What can hang from each mark
K704: K944
K577: K65
K65: K799
K861: K944
K713: K944
K944: K2 K577 K704 K713 K799 K861
K799: K944

Known rows, with every way that one mark hangs from another
K704(K944(K2 K577 K713 K799)): [-0.04 -0.12 -0.09  0.27  0.03  0.11 -0.04  0.00 -0.01  0.02 -0.14 -0.16
  0.07  0.07 -0.05  0.08  0.14]
K944(K2 K713 K799 K861): [ 0.00 -0.20  0.00  0.33 -0.01  0.31 -0.10  0.08  0.09  0.12  0.00  0.01
 -0.09 -0.06 -0.01  0.18  0.10]
K704(K944(K2 K577 K861)): [-0.13 -0.17 -0.01 -0.09  0.23  0.09 -0.10  0.17  0.07 -0.07 -0.11 -0.21
 -0.06 -0.09 -0.15  0.12 -0.06]
K704(K944(K577 K799)): [ 0.03 -0.02 -0.09 -0.07  0.00  0.09 -0.03 -0.10  0.21  0.00 -0.19 -0.18
  0.21  0.12 -0.02  0.04 -0.11]
K944(K713): [ 0.00  0.13 -0.04 -0.07 -0.17 -0.18  0.02 -0.04  0.06  0.21 -0.02  0.15
  0.09  0.09  0.04  0.08  0.10]
K704(K944(K713)): [-0.06  0.01 -0.10 -0.23 -0.12 -0.42  0.05  0.03  0.10  0.05 -0.19  0.13
  0.12  0.14 -0.01  0.08  0.07]
K799(K944(K2 K577 K704 K713)): [-0.08 -0.01  0.04  0.07 -0.04 -0.11 -0.08 -0.13 -0.26 -0.02  0.11  0.08
 -0.05 -0.07 -0.14 -0.02  0.00]
K944(K2 K577 K704 K713 K799): [ 0.02  0.00 -0.03  0.47  0.01  0.13 -0.08 -0.08 -0.17  0.03 -0.02 -0.06
 -0.06 -0.06 -0.05  0.07  0.17]
K65(K799(K944(K2 K704 K861))): [-0.07 -0.18  0.12 -0.10  0.02  0.03  0.01  0.01 -0.10 -0.12  0.16  0.06
 -0.15 -0.22  0.12  0.02 -0.21]
K944(K799): [ 0.10  0.02 -0.04 -0.05 -0.16  0.18  0.02 -0.07  0.20  0.15 -0.04  0.01
  0.11  0.11  0.12  0.05 -0.16]
K577(K65): [ 0.04  0.20  0.04 -0.28 -0.01 -0.04  0.07  0.16  0.06  0.14  0.04  0.14
  0.08  0.13 -0.01 -0.07 -0.17]
K861(K944(K704 K799)): [ 0.10 -0.03 -0.05 -0.09 -0.17 -0.24 -0.01 -0.10  0.04 -0.07 -0.01  0.13
 -0.04 -0.02  0.12 -0.09  0.11]
K577(K65(K799)): [ 0.04  0.22  0.06 -0.19 -0.01 -0.01  0.16  0.13  0.00  0.13  0.08  0.07
  0.11  0.10  0.23 -0.12 -0.10]
K861(K944(K2 K704 K713)): [-0.04 -0.04 -0.03  0.09 -0.10 -0.44  0.01  0.09 -0.27 -0.02  0.06  0.18
 -0.20 -0.10  0.04 -0.07  0.38]
K577(K65(K799(K944))): [ 0.03  0.13  0.10 -0.36 -0.10 -0.03  0.15  0.00 -0.01  0.06  0.19  0.15
  0.15  0.12  0.19 -0.19 -0.30]
K713(K944): [ 0.00  0.07 -0.04 -0.32 -0.18 -0.13  0.18 -0.07  0.01  0.00  0.03 -0.06
  0.01  0.09  0.02 -0.04 -0.11]
K704(K944(K799)): [ 0.04 -0.10 -0.08 -0.23 -0.13 -0.06  0.05 -0.01  0.24 -0.01 -0.19 -0.02
  0.14  0.15  0.09  0.05 -0.17]
K577(K65(K799(K944(K2)))): [-0.01 -0.01  0.11 -0.20 -0.04  0.13  0.16  0.15 -0.17  0.07  0.24  0.06
  0.03  0.05  0.19 -0.19 -0.27]
K944(K704 K861): [-0.01  0.02  0.03 -0.19  0.01 -0.15 -0.08  0.04  0.12 -0.04 -0.05  0.11
 -0.11 -0.15 -0.08  0.13 -0.10]
K704(K944(K577 K713 K799 K861)): [-0.04 -0.10 -0.08  0.12  0.10  0.11 -0.15 -0.10  0.26 -0.04 -0.20 -0.09
  0.11  0.02 -0.16  0.17  0.13]
K704(K944(K2 K799 K861)): [-0.03 -0.33 -0.03 -0.03  0.05  0.21 -0.05  0.19  0.18 -0.08 -0.14 -0.11
 -0.06 -0.03 -0.02  0.15 -0.15]

Rows
[-0.12 -0.01 -0.06 -0.06  0.14 -0.15 -0.13 -0.01  0.17 -0.02 -0.19 -0.05
  0.07 -0.01 -0.19  0.16  0.15] | K704(K944(K577 K713 K861))
[ 0.05  0.08 -0.08  0.23 -0.07 -0.22 -0.11 -0.24 -0.06 -0.04 -0.01  0.08
  0.01 -0.02  0.00 -0.09  0.39] | K861(K944(K577 K704 K713 K799))
[-0.01  0.20  0.09  0.00  0.24  0.23 -0.01  0.08  0.07  0.07  0.09 -0.10
  0.04 -0.04  0.05 -0.03 -0.03] | K944(K577(K65(K799)) K861)
[ 0.04  0.06 -0.04 -0.10  0.12  0.11  0.00  0.05  0.14 -0.04 -0.14 -0.10
  0.19  0.19 -0.10 -0.07 -0.15] | K704(K944(K577(K65) K799))
[ 0.01  0.31  0.02  0.16  0.09 -0.01  0.08  0.00 -0.09  0.17  0.06 -0.01
  0.15  0.10  0.10 -0.10  0.19] | K944(K577(K65(K799)) K713)
[ 0.03 -0.10 -0.05  0.17 -0.01  0.21 -0.08 -0.01 -0.05  0.07  0.10 -0.18
 -0.01 -0.02  0.10 -0.12  0.17] | K861(K944(K2 K577 K799))
[-0.02  0.11  0.03 -0.21 -0.08  0.09  0.02 -0.24  0.04  0.12  0.15 -0.08
  0.21  0.03  0.20 -0.10 -0.19] | K65(K799(K944(K577)))
[ 0.00  0.04  0.15 -0.29  0.05 -0.08  0.04  0.03 -0.02 -0.13  0.14  0.22
 -0.05 -0.08  0.03 -0.09 -0.28] | K577(K65(K799(K944(K704 K861))))
[-0.02 -0.14 -0.06  0.09  0.06  0.21 -0.02  0.04  0.05 -0.02 -0.13 -0.26
  0.08  0.05 -0.01  0.05 -0.09] | K704(K944(K2 K577 K799))
[ 0.07  0.21 -0.01  0.25  0.05  0.20 -0.04 -0.05  0.03  0.16  0.01  0.02
  0.17  0.17 -0.08 -0.05  0.11] | K944(K577(K65) K713 K799)
[ 0.03 -0.08 -0.02  0.25  0.00  0.18  0.08 -0.12 -0.25 -0.18  0.05 -0.25
 -0.14 -0.06 -0.08 -0.04 -0.03] | K713(K944(K2 K577 K704 K799))
[ 0.06 -0.07  0.02  0.01 -0.02  0.10 -0.10 -0.05  0.19 -0.06 -0.08  0.08
 -0.08 -0.10 -0.03  0.14 -0.12] | K944(K704 K799 K861)
[-0.03  0.14  0.07 -0.11  0.21 -0.05  0.03  0.02 -0.12 -0.24  0.05 -0.06
 -0.15 -0.07 -0.31 -0.08 -0.06] | K713(K944(K577(K65) K704 K861))
[ 0.00  0.08 -0.06 -0.08 -0.15 -0.58  0.00 -0.05 -0.09 -0.01  0.00  0.27
 -0.08 -0.03  0.04 -0.07  0.36] | K861(K944(K704 K713))
[ 0.03 -0.01  0.01  0.11  0.08  0.40 -0.18 -0.12  0.27  0.09 -0.03 -0.15
  0.06 -0.04 -0.07  0.12 -0.07] | K944(K577 K799 K861)
[ 0.03  0.33  0.07  0.02  0.15 -0.09  0.09  0.01 -0.16  0.00  0.04 -0.02
  0.02 -0.01  0.08 -0.14 -0.01] | K944(K577(K65(K799)) K704)
[ 0.00  0.15  0.07 -0.18 -0.12 -0.11  0.12 -0.04 -0.07  0.12  0.17  0.25
  0.16  0.15  0.14 -0.15 -0.07] | K577(K65(K799(K944(K713))))
[-0.14 -0.21 -0.03 -0.04  0.07 -0.14 -0.03  0.22  0.05 -0.04 -0.14  0.03
 -0.10 -0.04 -0.10  0.17  0.11] | K704(K944(K2 K713 K861))
[ 0.06 -0.15 -0.02  0.09 -0.11 -0.08  0.00  0.04 -0.12 -0.07  0.05  0.05
 -0.16 -0.09  0.14 -0.10  0.12] | K861(K944(K2 K704 K799))
[ 0.04 -0.13 -0.05  0.26 -0.14 -0.21 -0.02  0.00 -0.18 -0.05  0.04  0.14
 -0.15 -0.07  0.08 -0.06  0.33] | K861(K944(K2 K704 K713 K799))
[ 0.00  0.01 -0.12  0.11 -0.03 -0.01 -0.04 -0.15  0.15  0.04 -0.20 -0.08
  0.20  0.14 -0.06  0.08  0.12] | K704(K944(K577 K713 K799))
[-0.08 -0.08  0.04  0.07  0.16  0.06  0.02  0.03 -0.21 -0.22  0.06 -0.21
 -0.27 -0.21 -0.22  0.03 -0.01] | K713(K944(K2 K577 K704 K861))
[-0.05 -0.12  0.06 -0.02  0.08 -0.02 -0.06  0.18 -0.05 -0.05  0.01  0.04
 -0.25 -0.21 -0.07  0.13 -0.07] | K944(K2 K704 K861)
[-0.01  0.18  0.08  0.13  0.18  0.23  0.10  0.18 -0.20  0.12  0.13 -0.17
  0.02  0.00  0.15 -0.12 -0.01] | K944(K2 K577(K65(K799)))
[ 0.09  0.15  0.02  0.06  0.05  0.07  0.12 -0.11 -0.15 -0.19  0.04 -0.10
 -0.03  0.08 -0.17 -0.16 -0.10] | K713(K944(K577(K65) K704 K799))
[ 0.04 -0.07 -0.02  0.15 -0.08  0.17 -0.11 -0.07  0.26  0.13 -0.04  0.11
  0.03  0.00 -0.01  0.17  0.07] | K944(K713 K799 K861)
[ 0.01 -0.25  0.03  0.14 -0.01  0.17  0.05  0.03 -0.10 -0.24  0.04 -0.10
 -0.29 -0.15 -0.08  0.06 -0.09] | K713(K944(K2 K704 K799 K861))
[-0.06 -0.08  0.03 -0.05 -0.17 -0.24  0.01 -0.03 -0.23 -0.01  0.12  0.23
 -0.08 -0.05 -0.06 -0.01 -0.06] | K799(K944(K2 K704 K713))
